Each row comes from the steps of one walk. Every step used is in the known rows, and no mark comes twice. Write the walk behind each row, first mark first.
Known rows:
c, m: [ 35  -9  17  46  47 -13  -2  95 -14  40 -11 -12  52   1  47 -45 -36 -11
  19  36  -8 -22 -37  -9 -21]
n, m, c: [ 24  12  24  44  57 -24   6  58 -31  42  66  17  28  39  22 -43 -35   6
 102  81 -26  10  13 -70  26]
c, m, j: [  66   48   11   11   43   15  -34   62  -13   75   18    9   70    0
  -31  -19 -104   23   36   26    9  -47  -39  -25   27]
t, y, m: [  4  34  15  14 -32 -75 -11  29   3  59 -42 -33   0  10  95 -41  -1  -6
   2  13 -18  13  33  10  32]
t, m, w: [ 13  -5  -6   7  21  -9  41  14 -16  42  23  30  37  45  19  31  37  14
  37 -40 -31   7  23 -15  30]
m, j: [ 67  76   4   2  40   5 -14  27   7  68  43 -32  36  11 -13   6 -97  60
  31  -9  10 -75 -24 -26  63]
w, n, m, f, t: [ 22 -25   1 -24  40   1  18   9  23 -30 -25  11  51 -13   6  22 -38 -12
  43 -26 -12 -24  60   1  50]
t, f: [  5 -26  40  18  -2 -15 -19  -2  71  14   0 -60  27  34  30   8   6  16
  19 -65   3 -62  35  11  74]
p, m: [ 49  -5  77   9  68 -66   6  58   9  57  68 -38  23 -29 107 -43   5  -5
  -1 -18 -59 -21 -40 -26  -9]
n, m, t, f: [  8 -21  43 -38 -47  19 -48   7  77  21  16  -3  34  23  15  17 -10 -15
  53 -36  -8 -40  63  -3  61]
n, m: [ -3  32  22 -15  35 -20   5  56 -28  67  44 -16   1  20  91 -78 -13  -3
  46  39 -27 -36  19 -33   6]
c, m, f: [ 12 -17  10  14  39 -11   4  57   8  29 -32  -5  87  26  33 -27 -66  -8
  46   7 -37 -48 -15  12  64]
j, m, f, t: [ 32 -32  -4 -14  51   2  24  -1  20 -30 -41  40  15 -16   0  57 -47  -3
  30 -20 -38  -6  36  33  68]
j, m: [ 28  16  32   1  69 -59  22  24 -29  53  13  13 -32  23  44 -13 -19  -8
  -3  26 -71   8 -43  34  27]
y, m, j: [ 33  71   4 -16  15 -19 -10  18 -12  81  25  -7  28   0   3 -22 -94  22
  36  27  -4 -25   4 -19  63]
y, m, p: [ -4  36   2   0  45 -22  93  10  11  47  -9  55  15  49  61  16 -43 -30
  24  13 -24  17  29  -3 -13]
p, m, j: [ 76  52  53 -15  58 -22 -30  38   3  86  73  -9  50 -22  10 -18 -75  26
  22 -12 -26 -46 -40 -36  34]
w, m, f, t: [ 37 -41  10  -9  43  -4  18  -3  42 -38 -27  13  41 -22  13  53 -43  -2
  39 -37  -7 -16  46   6  30]
c, m, t: [ 65   8   6  -3 -15  26 -19  84  34  24   8  14  50 -12  18  29 -63  -7
  42  27  -9 -19 -16 -16  -5]
f, m: [ 18 -19  41  17  50 -50 -34  25  -9  10  57 -14  17  -3  84   8 -29  17
  19  -5   5 -13  -6 -15 -15]
f, m, t, y: [ 71  25  29   4 -50 -28 -84  36  53  25 -12 -11  32   8  52  52 -19  31
  10 -43  10 -21  13   0   8]
f, t, y: [ 70  17   4  34 -12 -19 -34  28  48  -2 -60 -33  11  -4  40  44   3  45
  -9 -60  20 -33  35  12  26]
t, m: [ 25 -15  24  21  57 -27   4  32 -23  47  36   2  33   2  49  -8  46  -9
  -3 -47 -26  18   6  13  34]
p, m, y: [  65   18   73   31   27  -52 -108   51   39   83   45  -35   59   16
   64    5   12   55   -5   29  -36  -22   34    5   26]
m, f, t: [ 35 -24 -16   1  38  18  26   9  41 -41 -34  -1  31 -19  12  59 -51  23
  37 -39  -7 -40  49  11  70]

Write each row's walk:
[ 53 -13  49  62  69 -60  10  32   0  22  62  -2  45  35   9  -4 -33   6
  79  47 -12  27 -16 -61 -14]	w, m, c
[ 36 -44  10  13  58   1   5  18 -11   0   9  38  28 -32  18  36  45 -18
   2 -57 -12  40  45  18  27]	f, t, m
[  48   10   35   39   20  -25 -108   32   17   76   23   -7   66   38
   23   29   40   53   -7    9  -14    6   66   33   55]	t, m, y
[ 13  30   0   1  18 -17  64   2  28  31 -49  74  20  38  47  42 -29 -30
  15  -9 -11  30  55  10 -16]	f, t, y, m, p
[ 47  36  24 -47 -15 -10 -10  49  30  33  45 -11  41   8  27   0 -38 -19
  45   9 -15 -23  14 -30   3]	w, n, m, t
[ 32  11  37  43  64 -53  11  51 -26  34  64  -5  55  47  -1 -49 -26 -10
  85  63 -19  17   4 -67  17]	w, n, m, c
[ 29 -11   4   4  80  23  76   1  13  11   0 106  41  25   7  75   4 -33
  13 -52 -14  38  44  12 -16]	f, t, m, p
[ 32   2  36   9  38 -87  28   5  10   4  31 -53  74  48   5  17  -1  -1
   6 -50   6 -17 -13 -22 -14]	f, m, w, n
[ 51  32  41  25  28 -48 -97  27  12  81   6   0  21  52  18  26  -6  54
  -7  60 -45  -1  32  48  51]	j, m, y
[ 45   8   7   4 -18 -12 -44  21  40   6 -68  -2  36   5  37  24  -9  23
  18 -50  -2 -32  57  16  49]	n, m, f, t, y
[ 42 -42  18 -11  51  -1  17  17  38 -29 -13  15  41 -41  29  42 -36  -1
  31 -41 -32 -21  37   4  50]	p, m, f, t
[  8   0  19 -17  54 -43  21   9  -2  38 -15  13  29  40  30  -5 -53  -7
  30  -1 -81 -27 -19  41  96]	j, m, f
[ 28  13   9  28  72  12  71  56  10  40 -15  71  58  49  27  18 -54 -30
  25  13 -11  -5 -13  -6 -49]	c, m, p
[ 27 -39  62 -25 -38  -6 -46 -12 100   7  13 -17  44  19   6  45  -9 -15
  36 -60   1 -28  43   3  32]	w, m, t, f
[ 75  10  49 -29   0 -11 -14  59  51  36  62  -4  30 -33  61  29 -35  -3
  28 -12 -44 -18 -18 -27   3]	p, m, t
[ 20   0  -9  25  13   2  36  58 -10  40 -10  21  51  43  17   5 -20  13
  52  18 -18 -21  -7 -31  -7]	c, m, w
[  36   42   49   12   11  -50 -103   42   18   82   27  -41   70   57
   29  -25    7   40   11   50   -8  -26   66    4   26]	w, n, m, y
[ 13 -28 -16 -12  20   1  28   2  27 -32 -47  18  26 -26  24  40 -49  -5
  41 -14 -17  -5  68  15  70]	y, m, f, t
[ -7 -34  23  -3  -5 -18  -8 -14  21   9  26  24  37  49  24  50   0  19
  56 -36  -4 -15  41 -24  17]	t, f, m, w
[ 47  76  28 -34  43 -20 -25  28 -17  84  55 -15  61  20 -23 -48 -79  11
  38   9   2 -51  -8 -38  35]	w, n, m, j
[ 26 -22  36 -13 -44  15 -37   1  98   3   6 -30  35  21   5  51 -17   7
  36 -62   2 -51  45   8  74]	m, t, f
[ 22 -15  52 -12  53 -48  10  32  24  40  23 -23  68   4  75 -26 -37  -5
  32 -32 -72 -47 -17  -1  72]	p, m, f
[  56  -10   26   33   20   -5 -109   23   25   44    4   19   63   14
    1   60   39   48   -4    2   -4   21   93   37   51]	f, t, m, y
[ 21   9  13   9  80   2  75  11   5  44  18  80  45  50  29  44   4 -29
   9 -46 -24  23  18   9 -11]	t, m, p
[ -6  29  -7 -17   6  -3  41  30 -19  58  29  17  15  56  48 -19  -4  18
  71  20 -32 -31  32 -47  10]	n, m, w
[ 45  78   9 -11 -11 -29 -42  17  -1  87  -4  -7  34   7   4 -17 -79  26
  24   9   2 -22  11 -11  63]	t, y, m, j
